Every row comes from one small tree of marks. The marks that hang from a mark follow it in brackets, in alphabetical order. Every link used is in the known rows. Which tree was each row made from?
Known rows:
meval[segok[guneso[lape[popu ruku]]] tona]: [-33  17  56  -6  15  -7  23 -25   5  38  10  33   4  12 -37   0 -29 -23
  50 -19 -25  16 -15 -18  29]
meval[segok[guneso[lape[fafa popu ruku]]] tona]: [-29  14  55  -7  30  -6  39 -18  -4  55  13  40  10  20 -23   4 -23 -20
  46 -17 -22   3 -14  -7  21]
fafa[lape[lakil popu ruku[gegem[kaze]]]]: [-43 -17  12  12  -8   2 -13  21  39  19  22   7 -10  17 -56 -10 -12 -18
  18 -26 -26 -20   0  -9  28]
diboz[fafa]: [ -5 -23  -4  25 -25  -9  19 -26 -12  11  20  23 -12  11   6 -32 -45 -10
  12  -1  -9  38   0 -13  17]
meval[segok[guneso[lape]] tona]: [-16   2  50 -10  -9 -14  33 -50   5  17  12  39   4  -1 -11  -4 -47 -22
  48  -1 -24  47  -9  -8  43]
lape[popu]: [ -9  -9   5  27 -17 -14   1 -13  11  19   7  13  -6  17   1 -13 -50 -14
  31  -8  -9  18  -1 -24  18]
kaze[gegem]: [ -1 -30 -18  15 -27   3  19 -39  11  13  31  25 -12  -8  11 -29 -48 -16
  13  -2  -9  30 -11 -13  31]
fafa[lape]: [-11 -26  -1  18 -37 -21  -2 -19  13  12  10  12 -16   1  -4 -15 -49  -9
  26   0 -23  17  16 -12  24]
meval[segok[guneso[lape[fafa lakil ruku]]] tona]: [-27   5  41 -23  28   7  45 -18   4  41  19  53   4  22 -16   7 -11 -21
  32  -9 -25  14 -27   3  26]
lape[fafa lakil popu ruku[gegem[kaze]]]: [-34 -12  10  12   8  13   9  17  26  31  29  16   1  31 -27  -3  -9 -12
   8 -23  -9 -19 -20  -5  14]
lakil[lape[fafa popu ruku[gegem]]]: [-29  -4  21   8  13  16  17  16  33  30  10   8  10  33  -5 -11 -19 -15
  18 -23   5  -2 -25  -6  -7]
popu[lape[fafa ruku]]: [-26 -19  -8  18   1  -7  14  -2  -8  25  27  39 -12   6   2   0 -24  -1
  12   5 -15  -2 -18   2   0]
lape[popu ruku]: [-24  -8   2  21 -11  -4  -8  -2   9  29  11  10 -10  22 -15  -9 -31  -8
  22 -16 -10   2 -11 -27   7]
tona[meval[segok[guneso[lape[lakil]]]]]: [ 10   6  10 -19   8 -16  30 -41  14  13  20  30  -9   3  -6  -1 -35 -27
  40   4 -10  30 -23 -19  41]
lakil[lape]: [-20 -12  16  14 -23  -5   2 -18  19  10   5  14  -3  15  18 -18 -49 -11
  17  -1  -6  40 -15 -15   8]
ruku[gegem[kaze] lape[fafa lakil popu]]: [-34  -7  11  13  12   4  25  14  36   5  20  24   9  21 -23 -10 -20 -18
  27 -13 -13 -12 -22  17  31]
segok[guneso[lape[popu ruku]]]: [-26  11  14   7  13 -19   4 -19   2  50   4  15  -4  14 -21 -14 -34 -21
  25   0  -7   3 -15 -29  27]
tona[meval[segok]]: [ 14 -14   3   2 -31 -10  16 -39  11  -6  27  14 -13  -2   3   0 -44  -7
  38  -9 -10  32 -12 -22  17]
guneso[lape[popu ruku]]: [-28   9  12  16   6   2  -1 -10   6  37   8  14 -11  16  -8  -2 -39 -14
  24 -12  -3   1 -12 -17  19]
fafa[lape[lakil popu ruku]]: [-29 -12  -2  14   2  -5  -9  22  24  31  10  17 -17  27 -34  -7 -17 -18
  25 -20 -25 -17   1 -17  15]
meval[segok[guneso[lape[fafa lakil popu]]]]: [ -2  13  26  -5  45 -13  29  -8   6  43   6  40  13  28  -4   1 -37 -28
  35   1 -13  11 -12  -5  39]
guneso[lape]: [-11  -4   8  12 -20  -5  10 -37   5  15  11  18 -13   2  17  -6 -59 -12
  22   4  -3  31  -7  -7  32]

Write each row's tree:
[-28 -24  -8   9 -15   4   6  -6  20 -10  27  24 -14  -6 -23  -8 -24 -10
  19  -2 -11  12 -23   0  17]
popu[lape[ruku[gegem]]]
[-22 -29  -5   3 -33   2  -1  -4  33   3  19   2 -13   2 -29 -14 -26  -9
  21 -11 -15   3   0  -7  19]
fafa[lape[ruku[gegem]]]
[-28 -19   7  12 -22  -1  25 -15  24  -6  26  15   8  -2  -9 -14 -33  -3
  19  -1 -10   7 -18  18  29]
ruku[gegem[kaze] lape[fafa]]
[ -6 -10   1  18  12  -6  19   8  11  33  11  30  -2  37  10  -4 -32 -17
  23 -10  -9   2  -8  -9  14]
lape[fafa lakil popu]
[-26 -15  12  -1  -5  18  19   1  31  17  16   9   6  24   4 -12 -20  -7
   6 -12   5  13 -30  -1  -5]
lakil[lape[fafa ruku[gegem]]]
[  9  17  23  -3  11 -27  23 -40   6  28  12  16  -3  -1 -13  -3 -47 -25
  52  -3  -7  19 -11 -31  36]
tona[meval[segok[guneso[lape[popu]]]]]
[-38   7  21  -4  33  -3  20   1  19  52  22  22   7  23 -34  -7 -11 -24
  10  -8  -8 -18 -25  -8  36]
segok[guneso[lape[fafa lakil popu ruku[gegem[kaze]]]]]
[ -8  20  15 -15  33  -8  20 -13  16  35  18  23  -9  16 -33   4 -16 -29
  42 -14 -11   0 -30 -30  29]
tona[meval[segok[guneso[lape[lakil popu ruku]]]]]
[-26 -24 -10   5 -16  -2  -6   9  22  19  16  21 -21  18 -23  -7 -17 -11
  13 -11 -24  -1  -3 -11  16]
fafa[lape[lakil ruku]]
[-26 -24 -12  12  -5  -1  11  10   1  22  21  29 -22  22 -27 -25 -14 -14
   6 -13 -25   4   1  -7  15]
diboz[fafa[lape[lakil ruku]]]
[ 16   6  13 -12   7 -23  43 -49  -4  33  23  26   1  -2  11   1 -42 -15
  36   9  -5  21 -16 -15  26]
tona[meval[segok[guneso[lape[fafa]]]]]
[-14 -24 -12  -5   0  22  24   7  28  11  25  22  -5  28  -6  -4 -10 -11
   6 -13  -2   3 -30   1  11]
lape[fafa lakil ruku[gegem]]
[-29 -11  10  10  -4   5  13  -1   9  37  12  17   0  27  16  -9 -25  -3
   3  -7  -3  11 -26  -9 -13]
lakil[lape[fafa ruku]]
[-20  -8  -4  14  19   6  13  19  10  42  15  27  -5  40  -6   0 -13 -12
  16 -18  -9 -14 -18 -12   0]
lape[fafa lakil popu ruku]
[  2   6  10 -18  14 -14  36 -37  -6  43  26  23  -4   2  -5   6 -23 -10
  27   1  -4   5 -27 -19  17]
tona[meval[segok[guneso[lape[fafa ruku]]]]]
[-18  -3   1  23   6 -12  27   1  11  19   7  23   6  18   4 -10 -37 -10
  39  -5  -9  -4 -11   5  14]
ruku[lape[fafa popu]]
[-29  16  49 -14  46   3  41  -3   7  52  13  50   9  32 -27   9 -12 -28
  43 -20 -24   0 -21  -4  24]
meval[segok[guneso[lape[fafa lakil popu ruku]]] tona]
[-32 -14  16  18  -7   4   5   3  16  34  28   5   2  19 -24  -7 -20  -5
   9 -20  -6 -16 -13 -10  10]
lape[fafa popu ruku[gegem[kaze]]]
[-20 -24 -10  -4 -14  22   8   0  38  -5  23  17 -12  19 -20 -10 -15 -15
  12 -15  -5  16 -28  -9  21]
lape[lakil ruku[gegem]]
[-17 -14 -12   8   4   0  32   0  17   3  14  37  -1  20  10  -9 -26 -12
  25   1 -13   8 -25  16  19]
ruku[lape[fafa lakil]]
[-18  14  60  -1   9 -16  28 -37   7  29   5  37   9   8 -20  -4 -48 -28
  60 -10 -25  32  -4 -14  41]
meval[segok[guneso[lape[popu]]] tona]
[-17  -6  -3   8  20  10  36  19  41  -2  12  27  10  27 -12 -10 -21 -23
  40 -13  -5  -6 -23  18  25]
ruku[gegem lape[fafa lakil popu]]
[-47  -3  33  15   5  10   4  13  27  36  19   3  12  27 -18 -12 -18  -9
   5 -23  -3  -8 -21  -7  -1]
lakil[lape[fafa popu ruku[gegem[kaze]]]]
[-11 -15  39  -4 -25 -18  25 -43   7   8  14  36   5   4 -17 -14 -39 -16
  47  -3 -30  48  -9 -19  29]
meval[segok[guneso] tona]
[-26 -17  -1   5   2   8  -1  25  44  12  14  11 -10  24 -45  -9 -13 -23
  28 -26 -18 -15  -3  -8  22]
fafa[lape[lakil popu ruku[gegem]]]
[-26 -17  -1  10  10   9  16  27  25  18  20  20 -11  28 -49 -28  -8 -26
  20 -29 -16 -10   2  -5  22]
diboz[fafa[lape[lakil popu ruku[gegem]]]]
